Known rows, with every step that occurs:
sofepum-fakaru-zazi: [ -3  10  -9  -4  -4  12 -10 -19 -10  18 -23  28   1   4  31   1   2 -16
  12   2  -7  -2  19  -7 -13  -3   7   2  17 -22  -6  13  -8]
zazi-fakaru-buzag-rutipa-sofepum-numog: [ 32  28   2   7   4 -16  27  11  -2  14  22  -4  -2   8 -30  30   1 -22
 -27 -10   0  -2  -8  -6  -7   9  22   4  19 -37  -7 -27   2]
buzag-numog-rutipa-zazi: [-22 -18  11   7  -2 -18 -11 -20  16 -13   6 -25  23  -4  -6 -19   6   2
  19  12  -2  10  -9  20 -31  13 -13   7  -6  16   1   8 -12]
sofepum-numog-zazi-fakaru-buzag: [ 15  -5  10   9 -11  16  18   6  -9  26   8  -4 -25   2  -3   8  15 -14
 -11 -13   7  -7 -14  -1 -12  -4  55 -10   4 -26  10 -14   8]
fakaru-zazi-buzag-numog-rutipa: [-17 -10  23   1  12   1   4  -9 -16   8  -3 -23  -9 -30  -2 -12 -10  24
  21   3 -20 -19  16  11  -4  -6 -10   6   3  10   3   5  -3]
zazi-buzag-numog-fakaru-rutipa: [ -8 -31  12  10  22  15 -20   5 -27  11  20 -15  12 -10  -9  -2  -8  31
   5  -3  -8 -28  18  -6  24 -14 -24   5   5  17  -1   4  -1]
zazi-buzag-numog: [-26  -5  26   9   5 -11  -7  -8  12   5   1  -8   5 -20  -5  20 -19  13
  12 -12   0 -26  21  14  12   6 -13  -1   2  -5  12  -9   3]
rutipa-sofepum-buzag-numog-fakaru: [ 14  -7   4  20  15 -19 -18  -8  -1 -10  21 -16  20  17  -9  29 -14   8
 -15  11 -16   7   8   2 -16  14 -14   1  -8  21 -10  -8   1]
zazi-sofepum-numog-rutipa-buzag-fakaru: [  6 -12   2  -4 -24 -12  23  15  -1  -4  18   1 -35  10  -3  15  20  -5
 -32 -24  14  34 -26  16   2 -10 -24  10  -9   8  27  14 -19]
fakaru-sofepum-buzag-numog-rutipa: [-13 -10  -4 -17   2  -7 -18 -23   1 -26  25 -38 -15 -12 -29  -2 -11  13
  -5  -1  -3  13  -3  15  -9   8 -17  15  -3  38  -8 -21  -3]
buzag-numog-zazi: [-19 -11  18   8  -7  -5 -17 -12  11   4   9 -21  -3 -10  23  -4   0   3
  20   6  -2  -5  13  13 -11  10  14  -8 -12  26  -7 -11  -5]
zazi-sofepum-numog-rutipa: [-17 -19 -14  -7  -5   3  10   3  -3  -9  19 -16 -14  16  -5 -12   8  -3
 -15  -2   6  13 -13  38   7 -22  -7  10  -1 -15  20  12 -13]
buzag-rutipa: [-21   3   7  -1  -4  -9   4 -11   5   0   9   0  15   7   7  -6 -21   5
   4  12  17  -6  23  11  10   9 -13  -2  -6  -7 -11  -8  -5]
fakaru-sofepum-numog-zazi: [ -9  -6 -19 -19  -6  20  -1 -12   9 -10  16  -4 -36   5  19 -12  25 -17
  -2   4 -12  19 -10   7 -12 -10  25  -8  -4   7 -16 -18   9]
fakaru-rutipa-buzag-numog-zazi-sofepum: [-15  -7   7 -22 -16  17  -1  11   2  11  11 -34 -34   2   8   1  14  14
  -5 -21  -9  11 -11  -1   5  -5  -2  12   7  38  18   9  -7]
numog-buzag: [ -4   1   5   7   2   0  -3  -7  11  -5  -9  11  11  16   0  -6 -22  17
   4  10  18 -28   9  17   7   4  -8 -16 -14   1  16  -7   7]
buzag-fakaru-rutipa: [-13  -3 -13   4  -5   9 -20 -17 -13  -9  -3  13  14   7  -9  -9  -4   1
  -3  -2  22 -11  22   0   6  -9 -23  13 -10  19 -14  16 -17]
zazi-buzag-rutipa-fakaru: [-16  19  24  -6  12  -8   1  24  -3  13   6  23  21 -17  -2  -3 -22   3
   4  -5  13   2   6  -9  17   8 -15  -8 -10   0  -7  13   5]
numog-fakaru-buzag-rutipa: [ 14 -13  16  12   1   2  21   0 -20   8  20  -6  14  15  -6  -8 -15  21
  -6   7  18 -14  -2  -4  12  -4   7 -25  -7   4  -4 -30   1]
fakaru-numog-zazi-sofepum-buzag: [ -8 -13  -3 -14  -2  16  11   5 -14  -2 -15 -22 -33   3  -2  -1  -9   5
  -3 -11  -9   4  -7   4   3 -16  30   8  -4   4  29  16  16]
numog-rutipa-fakaru: [-23  -4  -3   2   1   0 -26   5  -1 -16   0  -3  24   4  -3 -31 -11  -4
  -3  23  21  25 -12  18  -5   0  -5  -2 -26  26  -5  18 -12]
numog-rutipa-sofepum-fakaru-zazi: [ 11  20 -14   2   1   7  -6 -16  -6  -3 -10   6   4   9  11  -8   3 -22
   2  31 -20  18  -7  -2 -28 -14   5  10   7  -3 -23  16 -20]
rutipa-numog: [ -1  -9 -12   7   2 -13  -9 -13  22 -19 -11  -7  25  12   8   7  -8  -9
  -2  -9   3  16  11  13  -2  12 -11  -7  -7 -21   6  -7  17]
fakaru-buzag-rutipa-numog-zazi: [ 27   6  23   0   3 -10  27   4   7   1  15 -28   2  -4   3  -6  -2   6
   7  -9   2   9 -14  -8  -8   6  15 -23  -8  -1  -6 -34  22]
buzag-numog-fakaru-zazi-sofepum-rutipa: [ 13 -20 -15   2  -8   3   9  15 -29  17   0  -6  -8  -8  27  -7  32  23
   2   5 -25  -5  16  -7  17 -10   4   6  15  -2  -1  12 -10]
numog-zazi-buzag-rutipa: [-19   1  37   2   0  11  25   6   1  20  12   5  -7 -16  12  -9 -16  13
  23  12   6 -16   9  -5  11  -5   7 -15 -15  -5 -11   2   8]
zazi-sofepum-buzag: [-21   0  -8 -12 -12   5   8  -6   6  -2 -10   5  -1  20 -14  13 -19   4
 -10 -18  12  -4   6  17   4  -3  -3   6  -5 -18  28  19   3]
rutipa-fakaru-sofepum: [-18  12 -26 -20  -8  10 -29  -3   8 -21 -13  12   6   4  -2 -17   1 -18
  -6  -3   4  31  -8   0  -3   8  14  -6  -9  23 -13  -1   2]
rutipa-sofepum-zazi-buzag: [ -5  16 -12   7   4   0  13   3  27  -4 -30  23  11  14  -7  24  -3  -5
  11  12  -3 -11  -1   1  -7   4 -12   0   4 -29   1  18   0]
sofepum-numog-buzag-fakaru-rutipa: [ 22   3  -3   3  20  -2 -11   5 -20  -2  22  20  -7   7  -8  -3   8  13
 -13 -13  15 -25   8  -2   8 -13 -45  12  -2  15   0   2  -8]
sofepum-rutipa: [-18  -7 -14  -1 -11   1   4 -10  19  -9   3   7  15   5  12  -7   4   2
 -10  33  13 -12  18   1  18  -3 -11   7  -6 -18 -13  -3  -6]
fakaru-sofepum: [-25  -3 -27 -16 -15  14 -11 -28  16 -24 -12   1  -3  12  -3  -7  -4  -7
   0   2   2   6   5  12   3   0  11  -4  -3   4  -8 -15   2]
zazi-fakaru-buzag-numog-rutipa-sofepum: [ 18   5   9  20  -9 -16  -1  -4   1  -5   7 -43   4  -6 -43  16  -6  -5
 -12   1   0   0 -16  12 -14   9  32   7   5  10   3 -22 -16]

Rows:
[ 29   1 -30  -3 -19 -14   1  -4  14 -30   3   8   2 -14   2   5  32 -12
 -15 -10  -1  30   2 -18  11   8 -17   5  -3  -2 -27 -15   4] -> buzag-fakaru-sofepum-rutipa-numog
[ 20  -1  -8  12  27  14  15   9 -18  12  -2  16  -3  14  11  13  12  -3
 -13  13 -43  -6   4 -10 -13 -18   3  -8   8 -28  -8   9  15] -> rutipa-sofepum-numog-fakaru-zazi-buzag
[  6 -14  17   3 -17   0   8   0  -3  -2 -18  -7 -37  -7  19  10   6  -5
 -10  -6   5  21  -9 -16  -6   4  14  -4 -14  35   9   0   5] -> rutipa-buzag-fakaru-numog-zazi
[-18  -3  -3   3   1   6  12   2  14   9 -30  27   5   4   4  12  -3   9
  20  -1  13 -23  10   5   6   2 -14  -2   4 -36  13  16   0] -> sofepum-zazi-buzag
[ 14  10  11   9  11  11   3   8   3   5 -13   2 -19 -14   9  20  -2 -22
   4  11 -27   2 -14 -21  -1 -23  29   0  10  -8  -3   5   4] -> rutipa-sofepum-fakaru-numog-zazi-buzag
[ 10   4   0   8   3   8 -13  -3 -18  -6  -1  19   7   8 -14 -14 -12  20
   2  -4  24 -32  14  -2  13  -8 -31   4 -13  30   0   9 -10] -> numog-buzag-fakaru-rutipa
[  5  12  27   1   0 -10 -18  12   3   5   8 -21  -3 -19   4  -8   6   1
   7 -10   6   7 -20  -3 -18  12  31 -21 -13  44   0 -20   1] -> rutipa-fakaru-buzag-numog-zazi
[  3 -13 -20  -5 -10  -1  -4 -15  -9 -27  24  -1 -26  -4 -11 -12  21 -12
 -15  -4   8  26 -11  15  -6 -11 -14   7 -10  21 -19 -11 -16] -> buzag-fakaru-sofepum-numog-rutipa
[  5  12  18   3   6 -16  16   1  11   6  -1  17  24  10   1 -17 -11  13
  21   8   8 -18  -4  -2 -14  19 -17 -10  -5  -5   8   4   8] -> numog-buzag-rutipa-zazi
[ 13  32  13   5  15 -12  -5  -5   2  19 -11  14  -4 -19  11  35   3 -14
  14  -9 -38 -10  12 -18 -17   0  -2   8  28 -13 -10   3  -9] -> rutipa-sofepum-fakaru-zazi-buzag-numog
[  0  24 -17 -28  12 -11 -13  14  -4  -7  32   9  -8  -4   3 -10  15 -20
 -16 -12  -1  38  -8  -5   3   9 -11   2   7  11 -25 -16   4] -> buzag-rutipa-fakaru-sofepum-numog
[ 21  20  -8   7  19 -16   3   3  20 -15  11   9   2  27  -4  15  -5  -6
 -18  12  -9 -11  -6  15 -10  -1 -17  -6  -2  -7   3 -15   7] -> rutipa-sofepum-numog-buzag
[ 20  11 -16 -17   8  -8  24  13  11  -5  -7   6  -6 -13  -4  12  11   5
  18 -31  -8  18  -7 -15  11  15 -29  -2  20 -30  -6 -11  21] -> fakaru-sofepum-zazi-buzag-rutipa-numog
[  4 -24 -35  -5 -14  23  -2  -4  -5 -15  11   7   1   9  10 -20  24   6
 -15  31  -3   9   1 -11  23 -11   5  -6  -5   5 -28 -14  -1] -> numog-fakaru-sofepum-rutipa
[  4   7  -5  11  -4  13 -24   3  -9  12   7 -26   2  -4  -8   3   8 -13
   5   6 -19   3   7  -8 -14   5  30  20   7  20 -22  13 -11] -> buzag-numog-zazi-fakaru-rutipa-sofepum
[-11  -5  -2 -13 -20  -2  15  -2  32  -4   1   6   0  12  15   8   8   6
 -27  23  11   3   4 -12  15   8 -22   6  -4  -9  -2  -6   2] -> sofepum-rutipa-buzag
[ 31  15  16  -1  20 -22   7  10 -10  13  -2  14   6 -10   7  -3  -2   0
  18  -7  -5  -8 -13 -26  -4   6 -14   3  24  -8  12   1   6] -> sofepum-fakaru-numog-buzag-rutipa-zazi
[ -1  16  13 -10  15 -10  -7  23  -9  19  -5  11   5 -45  15  -5  16   9
   6   3 -21  -9  18 -26   7   7 -15  11  11   2 -13  15   3] -> sofepum-rutipa-fakaru-zazi-buzag-numog
[-16  -8  -6  13 -20   5  -3 -11   9  14 -31  23  28  12  -2   1   5 -25
  12  -6   6   3   3  -3 -23  23  31   4   4 -37  12  31   4] -> rutipa-zazi-fakaru
[ 35  22  -8   8  17 -12 -12   4   2 -11 -14   6  -1   6  -3  19 -15 -11
  -8   8 -13  -9 -11  -7   2  -7   1   2  15   2   9 -11   1] -> rutipa-sofepum-fakaru-numog-buzag
[  7  10  15   7 -14  -4  22   1 -13  23  -1  -1   5  -2 -24   8 -18   1
  -5 -15  25 -17   6  -6  11  15  31  -4   8 -27   5 -18   0] -> zazi-fakaru-buzag-rutipa
[ 36   9   3   0 -18   5  18  15   5   9  -4  -3 -13   2  11  14  19 -15
   2 -41  -3  23 -38  -6  -4 -15  37 -21  10 -20  27  -8   5] -> rutipa-numog-zazi-sofepum-fakaru-buzag
[-20  -3  28   7  15 -14 -23  18  -3  -1  14 -15  14 -31 -15 -11 -14  12
   6  -1   6   8  -5  12   4   5 -17   1 -15  31   3   8  -8] -> zazi-buzag-numog-rutipa-fakaru
[ 20   7  -7  -2   3   0   1  18 -18   6 -19   9 -20   1   0  10  -9   3
   0 -27   2 -12 -12   2  27 -19   9   2  21  -9  44   5  -3] -> zazi-sofepum-fakaru-numog-buzag
[-11   1 -42 -15 -14  13  -5 -17  15 -17 -24  13  -9  16   6  -3  16  -5
  13  -1   6   9  -1   6  -5   8   0   2  12  -9  -5  -2  -3] -> fakaru-sofepum-zazi
[  3  13  17   3   8 -13  10   3   0   5  10  10  11   7   1  -9 -28  24
   9   8  20 -25  13   9  16   9 -22 -12 -11   5   3 -15   4] -> numog-buzag-rutipa
[  3  -5  -6  -6   5   5 -11  27  -8  -5  -3  -9  -4 -22  24 -30  18  -7
  -6  31  -3  18  -8 -23  12 -10  20   6  -9  21 -18  11   6] -> sofepum-rutipa-fakaru-numog-zazi
[-27  -5  12   1  -2   5  11 -12  26   2 -25  23  22   4  -6   0  -5  -5
  18   0   0 -16  -5  -1 -15   4  -1  -7  -3 -30  18  23  13] -> rutipa-zazi-buzag
[-10 -29  -1   4  15  34  -2   1 -14  10  -8  16  31  14 -11 -22   4  14
  11   8 -11 -16  -8 -18  -3 -18 -11   0  -2  -7   5  37   9] -> numog-fakaru-rutipa-zazi-buzag
[ -9 -17 -13  12  -5   6 -10  -5 -18   4 -31 -11   0  -4  -9   7 -14 -11
  -6  -7   5  -4  18   3  14   6  37  15  12 -25  15   7  10] -> zazi-fakaru-numog
